Every row comes from one small tree of marks. The marks that hang from a mark follow it in brackets, in alphabetical order. Every link used is in the known rows. Which tree was each row made from?
Known rows
lekud{nosotig{revi} peraf{panef} vubeg{bevek}}: [ 26  -1   4  33  10   7  18   0   4  15 -31 -28  16  51   7 -30 -11  12
   6  24 -26   5   1  33   3]
lekud{bevek peraf{panef{nosotig}} revi}: [ 14 -22 -25   1  12 -40  -8  -5  19 -13 -61 -13 -17   8  -6   6   3  10
   7   6  -1   5 -13 -18 -12]
vubeg{bevek lekud peraf{panef} revi{nosotig}}: [-25   2 -26  24 -18  16   8  -1  -9  21  41  16  23  11  17 -35   8  -4
  -3 -45  -4  37  28 -22   1]
vuga{panef}: [ -1  16  20 -26 -18  11 -12   5 -10 -17 -14  -7   5 -18  23   8   9  15
  -2  -8   9 -30   0 -17   8]
vubeg{lekud{peraf} revi}: [-14   6  13  -6   8 -11   4 -11   0  13  29 -12  15  -4  15  34 -20 -37
 -10 -13   0  23  10  -3 -15]
vuga{panef{lekud{peraf} nosotig vubeg{bevek revi}}}: [-11 -21  -5  14  -4  -2 -10  21  21  17  -2   9  -7   8 -10  -4  -9  31
  11   7  -2  -2  27   3 -22]
vubeg{bevek}: [  5  -4  16   3  -9  11  -1  21 -10  -4 -13  -1   1  -3  15  -2   3  23
  16 -10   0   1  20  20   2]
vuga{panef{bevek nosotig}}: [ -3   5   8  -4 -23  24  -3  24  -1  -7  -6   7 -13  -9   9   4   2  62
  16  -9  13 -36   6 -17   7]
lekud{bevek nosotig{revi} panef{vubeg{peraf vuga}}}: [  2  -2   9  11   1  14   6   0 -16   3 -24  -4  10  18 -27 -38  -6   2
   5  47 -12  -6  -2  19   8]
lekud{revi}: [ 10   4  14 -22   2 -17  -8   7 -11 -27 -25  -9 -12 -30  10  22  -7   1
  17 -14  10   2  -3   7  -9]
vuga{panef{nosotig vubeg{bevek peraf revi}}}: [-20 -14  -2  10 -33  27  -7  33 -11   4 -12  21  12  -1   6 -35  -7  59
  14  -4   3 -13  55 -14  -9]
vubeg{lekud peraf revi vuga}: [-18   6   9 -13 -14   6   8 -11 -30  12  45  32  23 -15  14  -3  -2 -39
 -17 -19   0  10  26  -3   4]
peraf{lekud panef}: [-12  23  -5 -13 -18 -20  -5   0  -3  -8  12 -15   9  -6  17   5   6   9
  -2  -9 -13 -13   2 -35  42]
vuga{panef{nosotig}}: [  0   2  14 -23 -23  -3  -5  12  -1 -12 -14   1  -9  -8  20  -3   6  44
   4   4  15 -35   5 -23   4]
panef{bevek revi{nosotig} vubeg{lekud{peraf}}}: [-25  -6  -1  31  -6   5   1   3   3  18  62   1 -17   7 -12  33  -7  33
   8   1  16  25  -9 -17   3]
vubeg{lekud{bevek nosotig panef peraf} revi vuga}: [  7  -5  -1   2  39  13  16 -25   1  12  14 -10   9  20 -16   8   4 -59
 -26  13  -5  34  -3  -4 -16]
peraf{panef{lekud}}: [ -7  19   2 -15 -11 -38 -19  -2   7   5   6 -10  -1  -2   9  15 -11 -20
  -4 -16 -12 -13 -11  15  21]
peraf{lekud{panef{vubeg}}}: [-18  15  13 -11 -11 -14 -12  16  -6 -12  11 -18   3 -22  -6  15  -6  18
   2  25  -1  -2   4 -34  35]
vubeg{peraf{panef{lekud{revi{nosotig}}}} vuga}: [ -5  -1 -28  -1 -16 -30  -3 -16 -12  -7  12  36  -5 -25  -9 -22  26 -23
 -10 -15   4  14 -21  -4  14]
peraf{panef}: [ -6  18   5 -14 -20 -12 -11   7  -6  -4  -4 -17   2  -3  19  12  -4   9
   0 -23  -5 -16   2  -7  20]
lekud{revi vubeg{bevek}}: [ 33 -14  11   1  13   3   0  15 -13 -26 -45   3  -3 -13  15  -4   4   5
  11  -7   8  20  13  27 -13]
lekud{bevek panef{nosotig} peraf revi}: [ 20 -24  -8   3  25 -40  -7  -2  20 -21 -65 -13 -19  -4 -13  12  -2   6
  10  33   4  19 -17 -11 -22]
vubeg{lekud{nosotig panef revi} vuga}: [ 14  12  20 -32  26   0  -1 -21 -25 -14  17   2 -16 -13 -21   1  16 -42
 -12  10  16  17 -14 -12   7]
lekud{panef{vubeg} peraf}: [-15   6  22  -1  -7 -17 -16  14  -1  -2 -12 -22   2 -13 -11  34 -15   9
  -5  31   2   5  -3  -6  10]
vubeg{bevek lekud{peraf} revi{nosotig} vuga}: [ -6 -23 -15  23   7  32  33  -4  -5  23  56  23   0   3   3  -8  25  -6
  -9 -26   9  47  17 -12 -21]
peraf{panef{bevek lekud{revi} nosotig vubeg{vuga}}}: [  0  -8 -20  -5  -9 -13 -13  18   0   2  16  27 -44 -16 -39   5  -1  31
  14 -18   5 -14  -3   2  14]
vuga{panef{bevek lekud}}: [ -5  20  13  -8  -8  12 -17   7   3  -4   5   8  -2 -18   3  19   1   3
   6 -16   1 -28 -10  11  13]

Which tree is each row?
[  6  15  22  -1  10 -15   0 -20  15   8 -12 -22   9  21  -1  -6 -13 -15
   6  36 -13 -22 -29  26  -3]
vuga{panef{lekud{nosotig{revi} peraf}}}
[ 21  18   9   3  10 -28   6 -10  12  13  -6 -29   5  33   9 -16 -30 -24
   1  13 -21  -9 -20  50  10]
peraf{panef{lekud{nosotig{revi} vubeg}}}
[  7   7   9  13   6  12  -2 -15   0   8  26  21 -12  22 -19  10  15   4
  -5  18  -8 -23 -16  20  14]
vubeg{vuga{panef{bevek lekud{nosotig peraf} revi}}}
[ 18   8   8  -6  19   0  -1 -18  18   0 -31 -26   3  24   1 -23  -7 -19
  14  17 -12 -25 -28  30 -10]
vuga{panef{lekud{bevek nosotig{revi}}}}
[  2 -11   8  13  21  31  26 -10 -15  23  38   8   9  21  -7  -5  10 -27
 -12  -5  -1  31  25  13 -15]
vubeg{bevek lekud{nosotig peraf} revi vuga}
[ -2   1  16  -4  20  16  -3 -26   6  10 -13 -33  13  28 -16 -10  -3 -15
  -3  41   2 -11 -20 -17  -6]
vuga{panef{vubeg{lekud{bevek nosotig{revi} peraf}}}}
[-27   6 -31  25 -23  40   9  38   6  11  41 -16 -12 -11   0  18 -18  54
  16 -62   4  14  18 -15  -6]
peraf{panef{bevek vubeg{revi{nosotig}}}}
[-11  17  18  -4  -4  26 -15  15  -4   2  11 -11  -5  -7 -21  18  -8  13
   4   6  11 -27  -8  20  13]
vuga{panef{bevek lekud{nosotig} vubeg}}
[ 18 -19 -11 -11  -1 -23 -10 -14  16  -2  -3  33 -29  21  -1 -20  20  16
   3  11  -1 -32  -8  -1  -1]
vubeg{vuga{panef{lekud{bevek} nosotig revi}}}
[  8  -8  -1 -10  27  26  23 -17  -9   8  27  -4   4  13  -1   0   2 -45
 -14 -18   6  19   9  10 -20]
vubeg{lekud{bevek nosotig} revi vuga}
[ -8  12   5 -10  -9  12   4 -13 -17   4  15  25  22  -4   1 -21   5 -35
 -19   0  -4 -14  12  21   2]
vubeg{peraf revi vuga{panef{lekud{nosotig}}}}
[-13  13   0  -9 -36  -5  -4  -3 -30   1   4  25  17  -7   9 -16  16  -2
 -18  -8 -10 -19  10  -9  36]
vubeg{peraf{panef} vuga}
[-14   1 -17  13  -2  60  24  -9  -4  14  65  26   1 -13   0   9  28   4
 -17 -36  15  16  -2 -45 -12]
vubeg{lekud{peraf} revi{nosotig} vuga{panef{bevek}}}
[ 23 -23 -25   7  17  -2  27   5  12  -8  -5  11  -2   6   7 -19   6   4
 -12  14  -8  18  16 -22  -2]
peraf{lekud{bevek panef{nosotig} vubeg{revi vuga}}}
[ -2   8 -28  10   2 -11  -5   7  13  -7  12   2 -25 -21  -9  15   1   7
  17 -43   5  17 -27   4   1]
peraf{panef{bevek lekud{revi{nosotig}}}}
[ 14 -21 -27  22  22  -1  14 -13  33  -1 -21  -7  17   2  19   5   6 -34
 -23  -4   5  30 -20   5 -38]
vuga{panef{lekud{bevek peraf vubeg{revi{nosotig}}}}}
[ -2   5   6  -4 -14  -2 -10  15  12   2   4  16 -16  -7  -1   8  -4  33
  13  -3   7 -31  -6   5   7]
vuga{panef{bevek lekud nosotig}}
[ 16 -17  -1  -2  23 -24  -5  -8   6 -25 -60 -17  -3 -14  -1  27   1 -20
   5  10   3  18 -17   7 -23]
lekud{bevek peraf revi}
[ 10  13  13 -34   5 -23 -27 -10   0 -26 -24   3  -9 -32   4  11   6 -23
   6 -10   9 -17 -19   0  -4]
vuga{panef{lekud{revi}}}
[ -6  -9  -5   5  23   5  -8  -7  21   5 -20 -29  12  11 -16  17 -14 -31
 -10  14  -2   3  -5  16 -26]
vuga{panef{lekud{bevek nosotig peraf} vubeg{revi}}}
[ 16 -10  -8  10   5  11  11   1 -12  -9 -29  19  29  -2  12 -17  -2 -36
 -25   5 -12  22  18  14 -10]
lekud{bevek panef vubeg{peraf revi vuga}}
[-14 -18  -9  16 -17 -27   8   8   6   2 -20   0  12  11  -4 -36 -18  43
  27  51 -11 -12  10 -12  17]
panef{nosotig{revi} vubeg{peraf{lekud{bevek}}}}
